Every row comes from one small tree of marks. Brackets hold a mark, then the marks that hang from it, in alphabetical order. Every link used is in the known rows. Which tree was each row made from?
Known rows
(vosi (muso dupizep (momiset (totubo galug)) (sosus nosil vilo))): [ -4 -10  13 -10  12  13   8   6 -14  -5  -6  -2   6   4 -26   0 -14   3
   3  -5  -5 -12 -26  12   3  -1  -3  -8   5  -1 -12]
(momiset (totubo (galug (dopug sosus (zofir vilo))))): [  2  -3  -4  -8  -5   6   0   4   5   4   3  10   3   5   2  -2   2   6
  -4 -19   8   9  -3  14   4  -4   7 -10  -2  -2  -5]
(totubo galug momiset): [  3  -1   4  -8  -7  -7  -1   6   1 -13 -11  -6  12 -19   7   3  -4  -8
  -8 -40   6  23   1  -3  29   5   6  -8   9  -4 -25]
(galug (dopug (sosus vilo) (zofir dumi)) nosil): [ -4   9  -6   8  -6  -8  -4  -6  11  16   8  -2 -16   5  -4   6  16   2
   2  35  -1  -1  31  -1 -22  11   6   0  -9   7  15]
(galug (dopug zofir) nosil): [ -5   0   2   4   1  -3  -6   0   9  13  20   3 -17   9  -6   4  -2   4
  12  36   5  23  16  -3  -8  14   1   0 -10   8  16]
(vosi (muso dupizep (momiset totubo) (sosus dumi vilo))): [  3  12  15  -9  13  10  10   6  -6  -4  -6  -3   6   4 -25  -1  -8   1
  -2   9  -5  -9 -27  11  -2  -3  -2  20   8   2 -10]
(muso dupizep (momiset totubo) (sosus dumi nosil vilo) vosi): [  4 -10   6   8   9 -10  -2   5 -12  -1 -10  -1  16   9 -36  -1  -8  23
   1  54 -19 -34  17 -28  -8 -26  -1  37 -18   0 -28]
(momiset (totubo (galug dopug nosil))): [  4   7   3 -13  -1  10  -7   8  -1   9  15   6   3   7   2  -2  -2   9
   5 -11   6  20   1  13  17   1   2  -4   0   0  -3]
(galug (dopug (zofir dumi)) nosil): [ -3   6   4  -2   1  -4  -9   0  14  14  21  -2 -14   7  -7   6  16   4
  11  35   2  25  16  -4 -18  13   2   3  -5   7  16]
(fupe dupizep): [  2  26   3  -7   4   6  -1 -17  -3   2  -3  -6   3   5 -24   8   3  -2
   6  -1   8  21  -8   0 -14   3  -7  -4   1   2  24]
(sosus nosil vilo): [  4 -21 -17  -2 -18  -3  -7  -9 -24   7  -5  -5   8   8  -7  -3  -1 -16
  -2  -2   8 -17  16   4   7  -1  -7  -5   1   0  24]
(totubo momiset): [  1   2   6  -8  -3  -9   0   3   0  -6  -9  -4  10  -9  -1   0  -2  -7
  -6   3   5  20   0  -2  13   3  -2  -9   6   1 -15]
(zofir (dopug sosus) vilo): [ -9  19 -12  30  -8  -2  -7 -12  16   5   8  11 -15   8  -7  -1  -2 -14
   5  -1   6   2   1   7 -21  -5  -1 -16  11   1  24]
(vilo sosus): [  2  -8  11  -5  11   6   2 -12  -5  -6  -7   5   5   8  -8  -2  -4   7
   2   1   2 -23  -9   1   5   4  -5 -11   3   1  22]
(momiset (totubo (galug (dopug (sosus dumi vilo)) nosil))): [  8  13  -4  -5  -9   6  -4   5  -3  10   9   5   2   5   5  -3   2   6
  -1 -11   5   2  13  13  15  -1   6  15   1   0  -4]
(muso dupizep momiset (sosus dumi) vosi): [ -2   7  20   7  19 -10   4   6   0 -12 -12  -6   9   3 -38   5 -11  24
   5  56 -23  -6   3 -40  -1 -20  -1  36 -17   1 -18]
(vosi (muso dupizep (momiset (totubo galug)) (sosus vilo))): [ -4   8  14 -11  16  14   9   6  -6  -7  -7  -2   6   4 -24   0 -14   3
   0  -4  -6  -4 -32  15   5  -2  -1  -8   5   0 -14]
(vufo (vosi (muso dupizep momiset (sosus dumi nosil vilo)))): [  2   3  -5  11   2  -5   7  -1 -10  -3  -3  -6  -6  -5   1  -2   2   0
   2   7  -4 -21 -11  -8   4  -1  -9  13  -8  -1   7]
(vufo sotu (vosi (muso dupizep momiset (sosus nosil)))): [ -1  -7 -10   5   9   1   8  -3  -6  -6  -2  -7 -13 -11  55  -6  -4   7
  -2  12 -16 -19 -15 -12  12   0 -13  -3 -10  -3   9]
(zofir vilo): [  0  12 -15  -9  -3   3   2  -8   4   3  -3   9   0   6  -9   5   6 -14
  -8   0   9  15  -7   4   1  -5  -4  -8   1   1  24]
(dopug (sosus nosil) zofir): [ -8 -49   1  12 -13  -7  15  -2  -4   4 -42  -1   0   3  -8   3  -3   1
  -3   1   6 -18  14  -5 -23   2  -3 -22  -3  -1  24]
(zofir (vilo sosus)): [  1   5 -10  -5   6   4   4 -16   4  -1  -4  16  -1   8 -10   3   5  -6
  -7   0   7 -14  -8   3  -4  -3  -3 -10   1   1  23]
(vufo sotu (vosi (muso momiset))): [  1   6 -13   2  -1   3   3  -1  -3  -5   1  -9  -8 -11  75  -8  -2  -8
  -7  -6  -9  -5  -2  -5   5   2 -13  -4  -5  -3  12]
(momiset (totubo (galug (dopug (sosus vilo) zofir) nosil))): [  3   4  -4  -5  -6   7  -3   3   1  10   2   7   2   6   4  -2  -2   7
  -1 -10   7   5   9  14   5   1   5  -7  -3   1  -4]
(vufo (vosi muso)): [  0   9  -3   3  -4   1   1  -1  -4  -3  -1  -6  -6  -4  19  -3   0 -15
   1 -14   6   2 -10   1  11   6 -11  -9  -3  -1  25]
(zofir (dopug sosus) dumi): [ -5  20  12  17  -7  -2 -16  -2  19   4   7 -12  -5   4  -6  -5  27  -7
  11  -2  -4  10   2   3 -31  -4   1 -11  21   0  23]
(muso momiset sosus): [ -6   9   7  -1  24  -1   8   0  -6  -7 -11  -7  14   5 -10   3  -9  19
   7  22 -12  -1 -31  -8 -22  -9  -5  -7  -7   1 -10]

Which tree is each row?
[  3   7  -2 -10  -4   7  -4   6   9  11   4   8   0   4   1   1  14   6
  -2 -11   5  11   6  12  -4  -2   7  -7   0   0  -3] -> (momiset (totubo (galug (dopug sosus (zofir dumi vilo)) nosil)))
[  4   8  -3 -14  -3   9  -6   5  10  11   9   7   2   5   1   0  14   4
  -1 -11   6  19   1  13  -3  -2   5  -4   2   0  -3] -> (momiset (totubo (galug (dopug (zofir dumi vilo)) nosil)))
[  3  -9  -9   9 -17 -13  -3  -4 -14   5  20  -1  -8   5  -7  -3   4  -3
   2  15   3 -17  25  -2   7   4   5  29  -4   1  11] -> (galug (dopug (sosus dumi nosil vilo)))
[ -3   5   1   4  -6 -12  -2   5   2  -3   7  -2  -4 -18   7   7  -4   0
   0 -16   1  14  24  -6  27  14  11  -3   1   1 -32] -> (totubo (galug (dopug sosus) nosil) momiset)
[  1   1   2  -5  -6 -12  -6   5   2 -12  16  -4   3 -18   6   2  -3  -4
  -2 -28   5  25   6  -3  31   9  11   0   3  -3 -33] -> (totubo (galug dopug) momiset)
[  0  -2 -17   7   7   1   7  -5  -8  -5  -2  -8 -12 -10  58  -7  -3   3
  -6  11 -15 -26 -11  -9  11  -1 -12  -1 -11  -3   9] -> (vufo sotu (vosi (muso dupizep momiset (sosus nosil vilo))))
[  4  -5   4 -12  -3   9  -4   7   3   3   8   5   6   5   2  -4   0   7
   0 -19   8  18  -8  14   9  -2   4  -7  -1  -2  -5] -> (momiset (totubo (galug (dopug zofir))))
[ -3   4 -14  36 -17  -5  -6 -10   7   8   9  11 -14   6  -9  -3   3 -17
   7  -3   7  -9  13   1 -22  -6   0  11  15  -1  24] -> (zofir (dopug (sosus dumi nosil)) vilo)
[  4 -19  -2  -9  -3   7  -3   1   0   3   8  12   4   7  -1  -4   2   7
   1 -20   9  -2  -4  13   2  -2   5  -8  -1  -2  -5] -> (momiset (totubo (galug (dopug (zofir (vilo (sosus nosil)))))))
[ -2   3  -4   4  -7 -13   0   2  17  -1   0   0  -6 -19   6   9  12  -4
  -6 -16   2  14  25  -7   3  11  14  -3   2   1 -32] -> (totubo (galug (dopug sosus (zofir dumi vilo)) nosil) momiset)
[  2   2  -5  11 -12 -16   1   1   8  -1  -2  -2  -5 -20  10   6   0  -4
  -7 -16   4   5  32  -7  12  14  14  16   2   0 -32] -> (totubo (galug (dopug (sosus dumi vilo) zofir) nosil) momiset)
[ -4   8  14 -11  18  13   9   5  -5  -5  -7  -2   6   7 -26   0 -14   3
   0  10  -6  -5 -32  15  -1  -1  -4  -8   4   2 -10] -> (vosi (muso dupizep (momiset totubo) (sosus vilo)))
[ -8 -16  21  -9  15   9  11   7 -13  -8  -7  -6   2   4 -34   3 -15   2
   9  10  -7  -2 -30   2   2   3  -7 -10   5   1  -1] -> (vosi (muso dupizep momiset (sosus nosil)))
[  2  -6   4  -6  -7 -14  -5   5  13 -12   7  -6   3 -20   6   3  11  -4
  -6 -28   5  27   5  -5  10   9  13   0   4  -3 -33] -> (totubo (galug (dopug (zofir dumi))) momiset)
[  2 -10   2   7 -11 -18   3   5   8 -11  -2  -3   0 -22   8   3   1  -3
  -8 -28   5  11  15  -7  14   9  15  14   4  -3 -34] -> (totubo (galug (dopug (sosus dumi) zofir)) momiset)
[ -4 -11 -11   6   9  -7  -8 -10 -12  -3  -7  -6  11   6  -2   3 -13  -8
   0  24  -5 -30   8 -18   0 -13  -6  -2 -15   0  20] -> (muso (sosus nosil vilo) vosi)
[ -4  -3  25 -18   3  16   5  14  -4  -7  -6  -1   6   4 -26   0 -14  -3
   3 -13  -1  20 -16  12  11   3  -3 -12  10   0 -12] -> (vosi (muso dupizep (momiset (totubo galug))))
[  5   4  -1 -12   2  10  -6   1  10  10   9  11   1   6   1  -1  13   8
   0 -11   5   5   0  12  -5  -1   6  -5   1   0  -3] -> (momiset (totubo (galug (dopug (zofir dumi (vilo sosus))) nosil)))
[  2  -1  -8  30  -5   0 -12 -18   9   4  20  17 -12  10 -11  -7   3 -13
  12  -3   7 -20   2   1 -24  -3  -1  14  18   0  24] -> (zofir dopug (vilo (sosus dumi nosil)))
[  2   7  -9   1   1   7   3   2   0  -2   0  -4 -12 -11  61  -6  -4   4
  -5  -2 -12  -3   1  -6  20   2 -10  -5  -7  -3   1] -> (vufo sotu (vosi (muso dupizep (momiset (totubo (galug nosil))))))
[  3   6 -12  -1  -1   5   2   0  -2  -2   1  -6  -6  -9  76 -10  -1  -4
  -7  -6  -8  -6  -4  -1   3  -1 -12  -5  -5  -3   6] -> (vufo sotu (vosi (muso (momiset totubo))))
[  3  -5  -5  13   4 -15  -4  -2 -15  -4 -10  -9  20   4  -4   1  -7  -1
   1  29 -15 -34  23 -30 -28 -19  -2  39 -13   0 -13] -> (muso momiset (sosus dumi nosil vilo) vosi)
[ -2 -13  22  -6  10   6  12   9 -14  -6  -8  -6   2   1 -33   2 -10   0
   8   8  -7  -6 -25  -1   1   2  -5  18  10   1  -1] -> (vosi (muso dupizep momiset (sosus dumi nosil)))
[  3 -15  -4  -5 -10   5  -3   5  -5   6   2   5   6   6   2  -5  -1   5
  -2 -20   8  -2   5  15   6  -3   5  -8  -2  -3  -5] -> (momiset (totubo (galug (dopug (sosus nosil vilo) zofir))))
[  2  -8  -3  -7   2   0   4 -11  23   2 -22   5   1   4  -9   4  30  -7
 -11   1   5  -2  -8   0 -42  -3   1 -11   5   1  24] -> (dopug (zofir dumi (vilo sosus)))
